What can hang from each mark:
D: K
N: K Z
Q: Y
J: N Y
F: Z
T: K Q
B: V
V: B T
Z: B D N
S: F T

Every row comes from one small tree of marks. The marks that hang from a mark follow it in brackets, in alphabetical order. Every link used is in the known rows. Which tree was each row made from?
In the rows, zero is written as 128.
Known rows:
J{N{K Z{B}} Y}: [115 147  52 110 120  86 123 158 125  95  93  98 168 177 152 131 147 162
 175 150 165 143 187 117 184 132 135 149 104]
Q{Y}: [142 136 139 103  93 127 120 159 101 136 165  95 106 133 151 142 113  58
 113 128 148 123  90 115  82 103 143 137 114]
Z{B D N}: [140 147 127 143 117 113 127 112 143  88 109 136 126 111 126 144 110 158
 130 127 111 157 156 143 143 112 117 116  95]
Z{B{V} D{K} N}: [129 141 123 123 129 128 116  69 175 124  77 119 161 110 137 157 109 193
 162 115  94 172 167 189 143 133 119 125 108]
N{K Z{B{V{T}} D}}: [ 98 115  94 110 156 146 129  85 154 116  56 135 180 123 139 135 148 188
 160 150 128 165 168 187 176 135 131 134 131]
Z{D N}: [138 145 130 138 119  99 114 114 133  94 130 136  97 117 120 142 123 127
 126 131 113 150 121 150 128 112 117 123 136]
T{Q}: [133 135 152 126 113 142 122 149 108 154 201  94  86 134 114 113 121  58
 119 127 150 136  94 102  89 100 147 137 135]
S{F T}: [100 107 143 143 125 150 130 155  84 169 182 138  96 130 117 119 134  80
  84 107 134  65  84  84  78 136 140 146 133]
J{N{K} Y}: [ 98 151  71 109 110  78 101 158 115 119 129  83 120 181 147 119 154 109
 162 141 159 132 132 114 123 131 151 136 142]
N{K Z{B{V} D}}: [130 140  90 108 141 146 127  96 155 114  77 123 178 131 144 159 130 197
 170 140 123 172 190 186 188 117 115 142 113]
S{F{Z{B N}} T{Q}}: [167 127 168 188 144 177 175 154 110 170 171 181 111 140 103 103 103 133
  75  90 125  93 140  75 139 132  91 127 104]
Z{B D N{K}}: [150 149 101 138 135 112 123  98 149  81  98 140 130 127 130 144 127 165
 150 133 109 170 173 181 169 111 105 117 113]
S{F}: [111 118 147 132 115 137 118 157  91 154 181 128  99 132 128 147 120  93
 107 130 124  89  97  86  68 145 135 144 130]
V{B T}: [ 81  85 160 120 107 109 112 158 122 138 169 108 110 114 108 114 147  93
  91 135 158  92  73 123  74 146 169 122 155]
T{K}: [137 122 146 103 115 106 109 177  90 123 189 108  90 107 115 123 135  49
 111 143 132  83  81  77  75 102 154 129 143]
B{V{T{Q}}}: [ 86 113 157 115 128 161 117 124 127 193 160  94 117 132 119  88 128  75
 119 122 147 133  72 116  71 123 161 128 159]
J{N{K Z} Y}: [113 146  55 105 121  75 111 162 119 101 115 100 140 184 148 126 164 129
 171 154 170 140 153 123 175 133 137 154 146]
F{Z{D N{K}}}: [182 153 119 150 150 108 127 113 138  84 113 183  97 140 120 153 132 166
 136 138 103 160 154 167 168 117  79 114 148]
B{V{T}}: [ 76 110 144  99 128 140 104 126 126 171 131 108 128 121 126 113 132 103
 121 135 131 118  78 122  61 130 165 127 151]
S{F{Z{D N}} T{K}}: [164 117 157 176 145 129 153 150  96 115 158 208  87 108 105 120 132 118
  70 103  99  56 109  77 137 141  89 118 149]
F{Z{B{V{T}} D{K}}}: [111 119 144 132 150 156 130  78 157 138  65 147 158 103 130 148 114 194
 146 130  96 145 148 145 116 157 129 110 106]
F{Z{B{V} D{K} N}}: [161 149 141 140 141 136 133  78 172 124  71 159 158 112 131 167  98 221
 155 114  80 167 183 167 154 137  92 113 101]
V{B T{K Q{Y}}}: [129  79 181 114  91 128 144 184 105 147 215  79 104 113 125  75 142   5
  71 113 183  75  40 101  82 126 166 119 164]
S{F T{Q{Y}}}: [130 116 156 144 107 183 157 158  82 189 210 108  94 149 137  94 119  28
  72  83 162  81  72  90  88 123 133 148 127]
F{Z{D N}}: [173 152 145 152 132 108 130 124 132  94 126 176  94 123 116 156 113 157
 116 133 103 147 137 127 140 116  92 111 129]
V{T{K}}: [107  96 150 108 128 107 109 164  93 125 168 117  93  99 109  98 148  39
 102 153 139  76  56  77  63 121 167 120 158]
J{Y}: [102 139 116 118  79  94 102 160 111 134 156  93 103 136 131 129 127  83
 124 134 154 123 120  88  80 115 168 137 121]

Write each row's tree:
[119 137 115 110 120 144 133 107 150 124  89 117 172 114 141 163 112 187
 150 133 124 156 173 145 160 116 130 139  96] | N{Z{B{V} D}}
[108 116 156 104 108 167 135 129 124 192 156  81 127 138 146  91 115  50
 108 111 159 137  64 129  71 118 158 130 144] | B{V{T{Q{Y}}}}
[109  76 181 125 109 122 128 178 108 147 218  95  93 104  94  74 154  29
  80 128 169  71  51  92  80 130 171 119 173] | V{B T{K Q}}
[102 151  69 126  99  82 134 142 135  77  79 101 160 151 151 141 131 179
 164 142 156 148 185  99 182 136 141 138  84] | J{N{Z{B D}} Y}
[178 145 137 154 141 117 138  95 153  87  91 170 130 109 123 165 107 195
 144 131  89 159 176 151 161 132  92 116  93] | F{Z{B D{K} N}}
[106 143  63 124 110  79 124 114 147  76  65  94 166 145 153 150 140 184
 187 140 142 157 189 130 191 154 139 148  89] | J{N{Z{B D{K}}} Y}
[151 115 162 127 150 131 138 146 134 142 106 173 152 105 111 107 113 146
 103 134 105  98 118  87 108 130 123 100 128] | F{Z{B{V{T{K}}} N}}
[169 159 120 140 151 140 134  93 166 112  73 170 156 138 135 159 110 221
 151 123  92 176 194 176 174 122  81 105 114] | F{Z{B{V} D N{K}}}
[100 143  68 121 110  68 113 114 136  83  86  94 140 149 150 146 152 154
 182 143 147 152 157 136 179 154 140 154 131] | J{N{Z{D{K}}} Y}
[165 126 132 168 165 144 144 143 104 145 149 206 101 154 111 123 140 137
  93 111 114  87 128 123 144 138  79 133 156] | S{F{Z{N{K}}} T}
[135 152 105 124 137 131 121  84 168 118  78 132 162 134 138 145 119 193
 157 122 104 179 176 200 164 116 106 115 120] | Z{B{V} D N{K}}
[121 130 124  96 125 146 126 136 136 149 112 113 174 125 136 152 112 163
 144 139 134 138 159 127 136 113 139 149  97] | N{Z{B{V}}}
[110 112 141 121 135 119 125 108 151 114  86 139 152  88 122 107 126 139
 120 127 104 118 118 129 121 129 138 102 133] | Z{B{V{T{K}}} D N}
[141 145 112 109 142 134 115 113 157 142 102 125 162 145 137 135 119 166
 152 126 117 161 163 178 138 110 116 125 122] | Z{B{V} N{K}}
[181 111 179 153 120 178 175 193  65 178 224 149  85 133 125  90 117  21
  53  87 148  42  70  41  99 126 114 131 133] | S{F{Z} T{K Q{Y}}}
[ 90  99 151  95 129 126 105 148 112 159 149 111 124 104 119  98 142  68
 110 142 129  83  61  93  58 127 170 120 166] | B{V{T{K}}}
[118 100 163 121 129 129 126 163  94 145 201 104  82 109 102  70 145  15
  99 140 152  90  50  72  75 112 165 124 165] | V{T{K Q}}
[104 102 123 105 137 133 134 121 136 114  88 130 169  88 125 120 138 142
 132 146 124 114 132 120 146 130 148 126 125] | N{Z{B{V{T{K}}} D}}
[128 148  69 112 151  94 118 125 125  72 104 120 131 162 141 145 163 156
 175 156 141 153 145 162 200 129 108 146 151] | J{N{K Z{D}}}
[143 120 158 182 145 179 158 109 108 162 173 163  88 125 108 122 130 115
 104  91 117 103 117 112 130 155 102 139 136] | S{F{Z{D{K}}} T{Q}}
[144 140 124 140 128 109 120  84 156  89  96 130 131 104 128 154 117 165
 153 129 100 165 160 172 150 127 117 124 100] | Z{B D{K} N}
[131 149  67 115 150 109 134 123 135  68  83 118 160 157 146 150 148 187
 181 152 137 159 178 156 210 129 111 139 109] | J{N{K Z{B D}}}
[164 138 137 147 157 160 140 129 144 164 107 185 161 153 137 155 101 208
 130 117  95 123 180 134 140 153  76 123 117] | S{F{Z{B{V} N{K}}}}
[140 139 125 134 128  97 108  87 144  91 117 132 104 111 124 152 130 134
 150 131 103 162 128 179 139 127 116 132 141] | Z{D{K} N}
[ 78 111 131 115 135 144 115  68 161 139  71 105 161  98 138 136 125 166
 155 128 105 150 134 168 106 152 154 120 115] | Z{B{V{T}} D{K}}
[161 128 164 174 115 189 180 141  90 163 181 155  89 141 136 117 109  83
  68  79 141  98 100  91 126 135 100 128 116] | S{F{Z{D}} T{Q{Y}}}
[122 124 126 125 155 158 129 100 160 166 112 122 153 142 121  83 128 133
 141 125 134 167 134 172 138 123 124 121 146] | Z{B{V{T{Q}}} N{K}}
